Each row was made from one small tree. The marks that hang from a mark follow it in brackets, in the order of their numbers. Every link used is in the known rows. Write each row's tree.
Known rows:
z_884{z_204{z_533} z_618{z_144 z_156} z_799}: [ 42 -26 -20  10  29  -2   7  -9  23  -1 -11  20  -2  10 -22   1   5 -23
  15 -15 -23  20  -6  -5  -8  18  16 -13  -4   6   1 -28 -14 -17  14   0
  28   2  -9  -4 -19]
z_533{z_204{z_618 z_884}}: [  7 -24  -1  -5   9   1  -7  10  -1  19  14   4  -4   3  15 -11  -6   5
  15  12   0 -19   8   0  -1   4 -30  -1 -10  -9  -7  27 -20  -7 -13  -8
  -6  -4   1 -14 -10]
z_799{z_700{z_113} z_884{z_618}}: [ 17  50  25   5  -9  41 -16   6  -4  -7  -9  -6  -6 -14 -28 -12  -8 -14
  -6 -10   0  10 -15  -4  -2  -7   6  -5 -13  16   7   7   9  21 -11 -12
  -7   1  13  -6  -6]
z_700{z_799}: [  6   3   8  -6  -7 -14  16   2 -13   2   5 -22 -15  -1   4  -3   5   3
  14  16   0  -3 -16  -5  12  12   9   6  -9  -4  18   9   9 -21  -8   9
 -17   4  14   0 -10]
z_533{z_204{z_113 z_400 z_618 z_700}}: [-15  -9  -1  29 -14 -10   1  21 -14  12 -18 -14  16  -5   9   0   1  28
 -16  -5  10  -8  38 -11 -10 -19 -23  20  11   8  -4   6 -20  -5   5 -17
   2 -18  -4 -10   9]
z_533{z_204{z_884}}: [ -1  -8  -7  -5   8   2  -6  12   0   0   3  -7   0  11  22 -19   0   8
  20   7   0  -6  -6  -6  16   3 -22   0  -7 -13  -5  23 -16   0  -5   2
  -6   2   7  -5  -9]
z_144{z_884{z_204{z_400} z_799}}: [  3 -15  11  10  -2  -7  -9 -27  14   7 -15 -16  30  -8  -7 -21  35  -4
   4 -13 -13  41 -45   5  -5   2  17  14  11 -11 -14 -31   6  -6  11   7
  11   7  10  10   3]
z_144{z_204 z_618{z_156} z_884}: [  1 -22   4  -1   4  13 -14   2  26   8  14   6  -4   0   1  10  26 -14
  -6 -15  -7  -4 -18   1  11  19  20 -13  20   2 -35  25  -2  11  10  -8
   0   6  -9  -1  11]
z_618{z_144 z_156}: [  4  -9  -4   0  10 -15   7  15   6  -4  -9  10 -14   0  -1   2   4 -14
  14   1   8 -21  11  -5 -11  12  18  -9  -5  -8   1  14   0  10  -8  11
  -3  18   3   6   3]
z_400{z_204{z_700{z_113 z_799}} z_884}: [ -9  37   2 -14 -16  23  12  -2   2   6  20 -17   1 -14  -9   6  -7  13
 -32   3   4  -9 -15  -7  31  16  22   9  -9   7  10 -23  13 -16  -3  -9
 -11  -3  -3   3 -21]
z_618{z_144{z_204{z_400 z_700{z_113}}} z_156}: [-23   0  -1  18  -4 -13   0  10  17 -17 -36  -6  15  -9 -16  16  12 -18
 -16  -8  19  -9  29  -7  -3  -7  13 -15  14   7  -7   6 -10  -7  31 -16
 -11  -4 -20  14  21]
z_799{z_884}: [  3  18  19  10   4  17 -10  -5  -1  11  10   1  -1  -7   0 -23   7  -1
   7  10   8   0 -25   7   0   0  11   9  -7  -4  -1  13   5  19 -23  14
  -9  14  11   4 -13]
z_144{z_884{z_618 z_799{z_204{z_113 z_700}}}}: [ 11  22 -14  -6 -14  26  14   5   0  -3  -9   7  30  15  10 -14   9  14
 -16 -29 -15  40 -32 -19  21  -5  12  18  -7  -7  -3 -51   5 -17  10   5
  43  12  34   6  -3]
z_156{z_618}: [ -9  -3  -8  -1   0 -11  -4   2 -24  -2  -6   6   5  14  11  -9  11  -5
  28   6   8  -1  -9  -6  -1  -6  10   5   2  -4   3  10  15  -1   1  14
 -10  13   6 -14  -4]
z_700{z_113 z_204{z_533 z_618} z_799}: [ 20 -17  19  -9 -11   2  -3   6  -1  13  17 -12 -28 -14 -12  23 -20 -19
  -7  26  15 -13  18   1 -10  15 -14  -2 -26  22  22  20  -6 -40   2 -19
 -37 -23  -2  -9  -8]
z_144{z_884{z_204{z_533 z_618} z_799}}: [ 32 -32   5 -17  13  15  -9 -28  27  28  27  20  13  -7   1  -2   4 -24
   3  -1  -6  19 -32   4  -6  14  -6   5  -9  -1 -17 -20 -10 -19  -6  -1
  16   0  -4  -1 -18]
z_533{z_204}: [  2  -1  -7   1   8  -9  -4   3   1   2  -1 -11   3  10  12 -19  11   0
  19  10  -4   5  -5 -11  10  -3  -4  -7   8  -5  -3  25 -12   8  -9  -4
  -2   3  -1  -5  -4]
z_204{z_400{z_884} z_700{z_113} z_823}: [-45  55  11  47  -9  12  -8  -6 -24 -23 -18 -15  27 -22   3   6  -6   8
 -36  12  12  -7  10  21  -9 -24  -1  -1  16  24  -1  -4  21  13   7  -2
 -28   1   0   3  22]
z_144{z_618}: [ -4  -3  -1  18   7 -11  -3  19 -32  16  17   2 -21  10   4  -7  16   9
  23  10 -15 -15   8   2   1   3   1  -8   1   2   4  13   6  17 -20   7
 -13   1   6 -27  -1]
z_533{z_204{z_700}}: [-14  14 -11   5  10   0   9   2   1 -12   5  -6  14  16  19 -12   5   7
   7  11   4   2   6  -7  29 -19  -8 -14   9  -2   3  16 -15  -1  -2  -9
  -2   0 -14  -2 -13]
z_144{z_884}: [ -3  10   7 -15  -1  15 -11  -1   5   0   7   3   9   1  27 -11   7 -10
   8   5  14   8 -33   3   4   2   2   4   0 -15 -12  10  11   3 -16  12
  -5  25  22  11   5]
z_823{z_204{z_533 z_700} z_400 z_618{z_156}}: [  7 -17 -13 -33  -4 -11   5 -13  31 -25  18   5 -10  31  14  19 -29  10
   6  -4  12   4  38  26  -3  -4 -13 -32  11  -1   7  13   5 -19  19   4
  -9 -12 -23  25  -6]
z_700{z_204}: [ -4  -2   3   3   2  -4 -11   9  -7  -8  -2  -3  -9  10  13 -12   7  -8
  17  16   2  11   1   0   0  -5   3  -2  -4  -3  10  22   0   7  -5   4
 -13   9  11  -4   0]
z_700{z_113 z_799{z_884}}: [ 13  27  30   4 -17  16  -1  -3   3  11  11 -30  -9 -23 -26  -8   4  -3
 -14  14  10  -1 -24  -3   8  19  18  10 -20  13  16  13  13 -14  -4   1
 -35  -6  13  10 -16]
z_144{z_204{z_618}}: [  8 -22   0  -6   6  -6 -12  -3   1  18   7  11  -1  -1   8  -4   9 -19
  14  15  -4  -1  -1  -5  -8   0  -6  -5   8  -4 -10  26 -11  -1  -8  -8
   3   5  -3 -11   3]
z_799{z_700{z_113 z_204}}: [  0  22  18 -13 -16  11 -14  18  -6 -19 -11 -13 -17  -7 -13   1  -4 -21
   4   1   5   4  15 -18   3  -7  -2  -9 -18  10  15  26  -1  18   2 -14
 -20  -8   4  -6   9]
z_204{z_618 z_884}: [  2 -20   5  -9   3   2  -3  14 -16  19  16  17 -14   0  18  -4 -10   0
  20  16   6 -23   7   9 -12   6 -23   6 -19 -10   1  14  -5  -9 -21  10
 -10   8  16 -13  -4]
z_799{z_204{z_400 z_533 z_823} z_700}: [-33   7   3   7   7 -20  21 -20 -28  -8 -26  11   0 -11  -1  11 -16   9
   3 -10  -3 -19  -3   1  -7 -30 -10  11  11  -1  -2 -31  -5  43 -18   8
  29  -6 -14  -4  38]
z_823{z_400{z_204{z_533}} z_618{z_144 z_156}}: [ 19 -34 -32 -47   6 -32   6  -6  22  12  17  21 -20  19   3   9 -24  13
  17 -12   3 -16  20  14 -23  11   5 -11   8 -30  -8 -19   7   6  -9  15
  24   1 -13  22   3]
z_618{z_144{z_204{z_113}} z_156}: [ 14 -17 -13   0  -6  -4  -9  31  16  -1 -26   3  -5  -6   1   7  10 -13
  -6 -18   5  -6  16 -36  -4  22   8  16   0  -3 -15  23 -13  11  18   3
  14   4   7   9  14]
z_700{z_113 z_204{z_618} z_799}: [ 15 -10  19  -2 -19  -6  -1   9  -6  10  10 -25 -22 -14 -21  13  -2 -12
  -6  24   5  -3  14  -3 -10  15   1  -4 -19  19  24  27   3 -33   6 -19
 -38 -16   7  -7  -2]
z_700{z_204{z_400} z_799}: [-11  -8  23  21 -14 -27   6   0 -14  -6 -23 -42 -11  -7  -6  -3  13  11
   3  12   5   6  -6  10  -5  -1   8  11   1  -1  19   5   7 -20  10  -2
 -27  -9  12   0   5]
z_799{z_700{z_204} z_884}: [  2  28  36   3  -3  30 -16   0   7 -10   1  -7 -12 -13 -14 -17  -2  -8
  -4  -5   8   1 -15   1   7 -10   4   3 -15   3   4  24  -1  37 -14  -5
  -7  -1   0   0 -14]
z_204{z_400{z_884{z_618{z_156}}} z_533}: [  3   4  10  26   7  19 -14  -3  11  -2 -25   6  -8 -10   0   6 -12  -6
  -6 -15   3  -8  -3  31 -27   8  12   5  13  13 -19 -11   2  -3  -3  -1
  -4  12   2  -7   1]
z_884{z_204{z_400 z_823{z_700}}}: [-37   3   3  23   7 -34   9 -31 -18 -21 -12  -5  15  -2  -3  16  17  17
 -20   1 -26  25   7  12 -11 -24  -9  11  35   0  10 -20  18  27  10   0
  17  -6 -19  -8  21]
z_204{z_618 z_700{z_113} z_823}: [-23  21  -5  19  -4   0  11  -1 -29 -11  12  12  11  -6   5  22 -13  -3
 -15  30  10 -13  31   4  -8 -26 -11 -17   4  25  13  13   7  -5  -2  -7
 -17  -2  -6  -6  19]
z_823{z_204{z_533 z_618{z_156}} z_400}: [ 27 -48   2 -25   2 -20  -8 -11  22   9  12  21 -27   6   0  24 -25  -9
  14   6  11 -17  32  13 -31   8  -4 -23   1   7   3  21  -8  -7  -1   2
  -7 -10 -15   7  -2]
z_884{z_618 z_799}: [ 25  10  -3  13   4  -6   4   0 -15  -5 -12  -4   0  18   1 -21  14  -8
  27   8 -23  29 -19   0  -6  -2  13 -12  -7  -3  15 -15   9 -23  -1   7
   6  14  31 -15 -17]

Which tree is each row?
[ -6  13   0   2   2  -6  27  -3   3 -11   9 -31   5  10   7  -3   4  14
  -3  13   2  -2  -5  -9  41  -5  -3  -9   2   3  13  13  -9 -29   7 -13
 -12 -11 -13   2 -23] -> z_533{z_204{z_700{z_799}}}
[-16   7 -12  -3  17  11  -2  18   2 -14  -2  11  13  11  25  -7  -5  -6
   4   6  14 -14   2  -6  27  -7 -30  -8 -10 -20  -4  10 -13  -7   8   2
   2   6   0   4 -13] -> z_618{z_144{z_204{z_700 z_884}}}
[  3  34  25   1  -8  33  11  -6   8   0  22 -12  -4 -17 -11  10 -20  -2
 -26  14  30 -12  -9   5  26   5  -2   3 -27  20  18   0   1 -32  -1  -3
 -33 -14  -8  12 -30] -> z_204{z_533 z_700{z_113 z_799{z_884}}}
[ -6 -36  16  28   4 -28  -5  11   4   7 -24   2 -15 -13 -17  12   5 -10
   0   1  13 -24  35  17 -47  -1  10  -6   3   1   0  15  -8   5   2 -12
 -12   0  -5  -3  17] -> z_700{z_204{z_400 z_618{z_144 z_156}}}
[ 29  14  -6  20  13 -11   2   9 -17  -4 -19  -3   1  14  -5 -23  10 -13
  25   6 -18  16 -13  -3 -13  -1   5 -17 -12 -12  17 -17  10 -15  -3   6
   9  15  33 -13 -19] -> z_884{z_618{z_144} z_799}
[ -9  19  -5  -8   0  14   4  10  -8 -11   9  14  -1   6  17  12 -19 -13
   2  17  24  -8  21  -5  15 -10 -14  -9 -15  12  13   2  -7 -18  -5   1
 -21   0  -7   1  -5] -> z_204{z_533 z_700{z_113}}
[-15  -1 -33   1  20 -11   7 -32  -9 -21  18  20  18  15  16  13 -16  15
   0  12  -4  11   9  10  15 -32 -17 -13  24   9   1 -14   1  12   6  16
  16  -8 -31  16   6] -> z_884{z_204{z_533 z_700 z_823{z_400}}}
[-39   3  -7   8   1 -23  22  -8 -21   2 -15   5  15   9   5 -10  12  20
   9  -4   0   0  -1   4   9 -26  11   8  13 -12   4 -33  -4  12 -11   6
  16   8  -8   2  17] -> z_799{z_204{z_400 z_700}}
[-19 -34   3  -2   0 -22   8  -1 -23  32  -6  14  -4  -4   1  -8   1  18
  17  -2  -4 -21   2  13 -22  -4 -11  21  -5 -19  -5 -23 -10   7 -21   8
  13   3   7 -12  20] -> z_799{z_204{z_400 z_618 z_884}}
[ 12  17  28  -1  -6  13  -1   6  -5   5  15  -9 -12  -4 -11 -10  15  -6
   5 -17 -17  -6 -24  -2  12   4   4 -13 -14  -5  -6  -7  14  12 -10  -1
  -1  -3  15 -19 -15] -> z_144{z_618 z_884{z_799{z_700}}}
[ -1  37 -18  -6   6  46  -9   2   0   1  11  24   7   2   9   6 -26   0
 -20  -3   5   3  -5   5  13  -1   2  -1  -2  12  -2 -34   1  -6 -12 -12
  11   6  -5  -9 -17] -> z_400{z_204{z_533 z_700{z_113}} z_884{z_618}}
[ 18 -10   7  -3 -18   5   0  26  -7  -1  -3 -20 -25  -5  11  12 -16   6
  -7   4  13   0   8 -19   8  20 -15  32 -25   9  17  12  -6 -26  10   4
 -15 -17  19   0  -9] -> z_700{z_204{z_113 z_533} z_799}
[-55  15 -13  30   5 -27  29 -21 -34 -14 -19   6  26   5  10   2   7  27
  -5   5  -4  -2   0  10   4 -40   7   5  26  -1   5 -33   4  24  -4  10
  21   6 -11   5  36] -> z_799{z_204{z_400 z_700 z_823}}
[  0 -12  -6   4  13  14 -17  -5   0  20  29   4   5   3  -1  -9  28   4
   4  -9 -19  13 -26   3  14  13   5   2  15   0 -20   1   4  23  -9   0
   5   2  -7 -10   4] -> z_144{z_618 z_884{z_204}}
[ 12  -7 -37   8  23 -10  -8 -31 -16 -13   1  18  10  17   7   5 -13   8
  13   7 -23  32  -7  14  -8 -21 -13 -12  31  11  -1 -16   7  12   3  13
  26  -3  -8   5  15] -> z_884{z_204{z_533 z_823{z_400}} z_618}
[ -4 -27  13  11   5 -19  -3  -2 -18  24  -6  12 -11 -11  11   7 -11  -4
  16  13  16 -22  16  19 -35 -10 -19   9   0  -1  -2  -3  -8  -8 -23   4
 -10  -1   0 -15   9] -> z_204{z_400 z_533 z_618}
[  2   5 -12 -63 -25 -36   0 -11   2  -1  29  -5 -13  21  -4   9  -7  24
  -9  -5 -21  23  24   9 -14  -4  -5 -10  12 -27  17 -21  35   3   0  -1
  11  -8  -2   7   0] -> z_823{z_400{z_204} z_618 z_700{z_113}}
[ 10   5 -13  -4   6  22  -4  -3  15   7  -2  19  -6   2  -4  -1   0   4
  -5 -17 -17   3 -21   7  -5  20  42   5  14  -1 -17 -19   6  15 -14  -1
  26  24   3  -5  -6] -> z_400{z_204 z_884{z_618{z_156}}}
[-25 -12  -4  40  12 -32   1  -9   1 -19 -44  -4  14 -11  -4  14  14 -10
  -8   1   3 -11   7   3 -23 -11  13  -7  32   0 -16  11  -1  21  21   2
   7   4 -10  12  39] -> z_618{z_144{z_204{z_400 z_823}} z_156}
[-10   3 -27  17   1  13 -18   1 -15 -10 -16   6  42  -6   8   5   9   4
 -22 -20   6  15 -22 -22  -4   0  -6  33  16   4 -20  -3  21  26  25  14
  22   4   8   9  24] -> z_156{z_618{z_144{z_884{z_204{z_113 z_823}}}}}
[-13  29  -3  -8  -9 -18   2 -13   0 -29  14 -25   8  13   2  15  -5   8
 -30   9 -22  21  30   8  -4 -14 -31 -20  23   4  12  23  23   5  19 -23
  -8 -18 -13  -5  13] -> z_533{z_204{z_823{z_618 z_700{z_113}}}}
[  9   7  -6 -23   2 -29  22 -32 -15  -9   0  12  -4   4 -10   0 -18   7
  13  -8 -24  -2 -10  -7   1 -24   0 -15  -3  -6   7 -39   6  27  -7  20
  37 -11  -5   6   7] -> z_884{z_799{z_204{z_533 z_823{z_400}} z_700}}
[ -9   0  24  18 -25 -21  -3   7 -13  -7 -26 -48 -10 -15 -20   4  11   0
  -6  13   8  10   5   1 -10   5  10   7  -6  11  24   9   9 -26  20 -11
 -42 -17  13   3  14] -> z_700{z_113 z_204{z_400} z_799}
[ -4  -2   0   2 -17 -11  15   4 -25   7 -27 -25  -4  -3 -21  -2   2  20
   3  -8 -14   8 -17   2  -1   9   3  17  -9  -3  17 -37   5 -30  10  -2
  -2  -9  25  -4  19] -> z_700{z_113 z_799{z_204{z_400 z_884{z_618}}}}
[  3 -24  -7 -10  13   0  -5  17  22  -5 -12  13  -7   2   7   2   3 -19
  10  -6   6 -19   1  -9   5  20  -2  -5  -7 -17 -15  22 -15  -1  12   5
   3  10   0  10   2] -> z_618{z_144{z_204{z_884}} z_156}
[ -9  20  11  -4  -3  15  27 -17   4  11  25  -6   3  -6  -8  -6   1  27
 -18   6   9  -5 -33   1  35   2  26  17  -7  -6  12 -26   4  -8 -15   4
   7   0  -8  11 -32] -> z_400{z_204{z_700{z_799{z_884}}}}
[ 24  -2  -6  23  26  23  -9 -12  26   4  -4  14   7  -4 -33 -12  14  -9
  -5 -19 -13  17 -20   6  -7  15  29  -1  10   8 -10  -3  -5  23   0  -4
  21  12 -12   8 -10] -> z_799{z_884{z_204 z_618{z_144 z_156}}}
[ 32   4   5 -21 -16 -10  -9 -18  31   1  17 -16  -8   7 -13 -17   2   5
   3 -15 -23  11  -1  30 -23  21  25 -20   4  -9 -12   0  31 -10  13  14
  -8   5  11  16 -19] -> z_823{z_400{z_884{z_799}} z_618{z_156}}
[ -1 -21  20  30   8   1 -16 -26   2  35   3   2  12 -24 -27 -17  20   7
  -4  -1  -4   8 -14  20 -26  -3   8  22  14   7 -12  -6  -8  23 -15  -4
   3  -5 -16  -4   2] -> z_799{z_884{z_204{z_400 z_618}}}
[-10   7 -16   1  -9  20   1  37  -6  -9  -3  -6  11  12  30  -9  -9  28
  -7  -7  10  -5  20 -23  31  -3 -35  21 -13  -3  -2  14 -20  -8  10   2
   2  -9   9  -1 -10] -> z_533{z_204{z_113 z_700 z_884}}
[ 26  26   9  -3   8  52 -21 -12  13   1   2  10  -1 -15 -34  -3 -14 -19
  -9 -19  -6  23 -17  -7   8   0  -5   4  -7  25  -2  -8 -11  23  -6 -16
  11 -13 -18  -5 -12] -> z_799{z_700{z_113} z_884{z_204{z_533} z_618}}
[ 17  32  30 -25 -23  21  -7   1  12 -10  -5 -16   5 -15 -12  -6   5 -29
  -4 -12   3  14 -26 -18   7   3   8  -9 -24  -1  -1  -5  14  -6   4  -3
  -8   4  24   6  -4] -> z_144{z_884{z_799{z_700{z_113}}}}
[  6 -34 -17  -3  30   3  16  -5  23   9  21  41  -3  -1  -7  26 -15 -16
  -4  -3  10 -24  33   2  -1   4  -5 -10  -2  12  -6  -4 -27  -4  -3 -10
  16  -4 -45   0 -10] -> z_884{z_204{z_533 z_618{z_144 z_156} z_700}}
[  3  14 -10  -8 -16  21 -17  21  -7  24   2   5  -1 -12  13 -14  -2  21
 -14 -15  -4  -3 -13 -21   0  22  12  44  -4  -9 -13 -16   6  29 -19  14
  21  12  23  -5  -3] -> z_400{z_204{z_113} z_884}
[-18  22   3 -22 -14 -21  -2  -5 -21 -31  12   0  -6   5   9  22 -20  16
 -20  14  -9   0  26  13  -9 -18 -32 -14  -1  -6  21   1  33   5  12  12
 -14  -7  12   5   9] -> z_204{z_823{z_400 z_700{z_113}} z_884}
[ 29 -20  -7 -20   6   1   1 -19  49   1  12  -5  17   6 -16 -10  20 -15
  -1 -26 -16  30 -23   9  -7  29  19  -8   5 -15 -19 -12  11 -11  22   0
  18   8  -2  26  -5] -> z_823{z_618{z_144{z_884{z_204 z_799}} z_156}}
[ 20  -4  13  -7   3   1   4   0  31  -4  -6   2   5  -5  -3  -5  13 -24
   1 -10   7  -1 -25  -1  -8  20  27 -12 -14 -14 -11  -6   9 -11   6  11
   3  22  20  18  -9] -> z_618{z_144{z_884{z_799}} z_156}
[-26  -4  10 -15  -6 -12  13   4 -20   3 -23   1  -7  -6  -4 -12  -3  16
  18 -24  -5 -17  -8  -3   3 -11  -9  20 -10 -22  -2 -27  -8  31 -16  10
  21   0   6  -5  20] -> z_799{z_204{z_400 z_884} z_700}
[ -9 -18 -13 -20  -9  -1  21   4   9  14  17  30  -5  -3 -12  29  -4   0
 -10   2  10 -19  31 -10  -3   3  31  -7   0  11   3 -12 -11  -9  -6 -12
   7   2 -24   1   7] -> z_400{z_204{z_618{z_156} z_700{z_113}}}
[ 19 -17 -19 -13 -13  -6  -9  29  23  -1 -13  -7  -4   5   2   3   4  -5
  -6 -23  -2   4  25 -18 -13  26  -3  12   7 -10 -18  26  -2   1  25   0
  13  -1   6  15  17] -> z_823{z_618{z_144{z_204{z_113}} z_156}}
[-15  16 -10  -4  -3  17  -1  19   1 -14   5  -8  13  10  14  -5  -8   5
  -2   9  12  -5  16 -11  31  -8 -25 -11 -12   4   4  18 -17 -16  11 -12
 -21  -9  -5   0  -9] -> z_533{z_204{z_700{z_113} z_884}}
[-16 -12 -10   6  19  20  -4  18  -8   2  27  22  -9  17  26  10  -9   6
   5   5   3 -26  13   7  35  -3 -40 -10  -7   1 -10   8 -20 -11   3  -2
  -6 -14 -19 -22 -18] -> z_144{z_204{z_533 z_700 z_884} z_618}
[ -6  14 -16   8 -10   8   3  28  -5  -8  -6 -11  14  10  22  -9   1  20
  -8  -4   6   6  20 -29  26 -10 -16  14   1   5   0  15 -17   1   7  -5
   6  -7   1  -2  -5] -> z_533{z_204{z_113 z_700}}
[ 17 -46   0 -16  12  -1  -4  -6  28  15   9  31 -16  -4   5  23  -8 -31
   8   3   8 -18  14  -1 -12  13   2  -7   5   8 -20  25 -26 -12  -1  -9
   6   0 -24  -4   2] -> z_144{z_204{z_533 z_618{z_156}}}
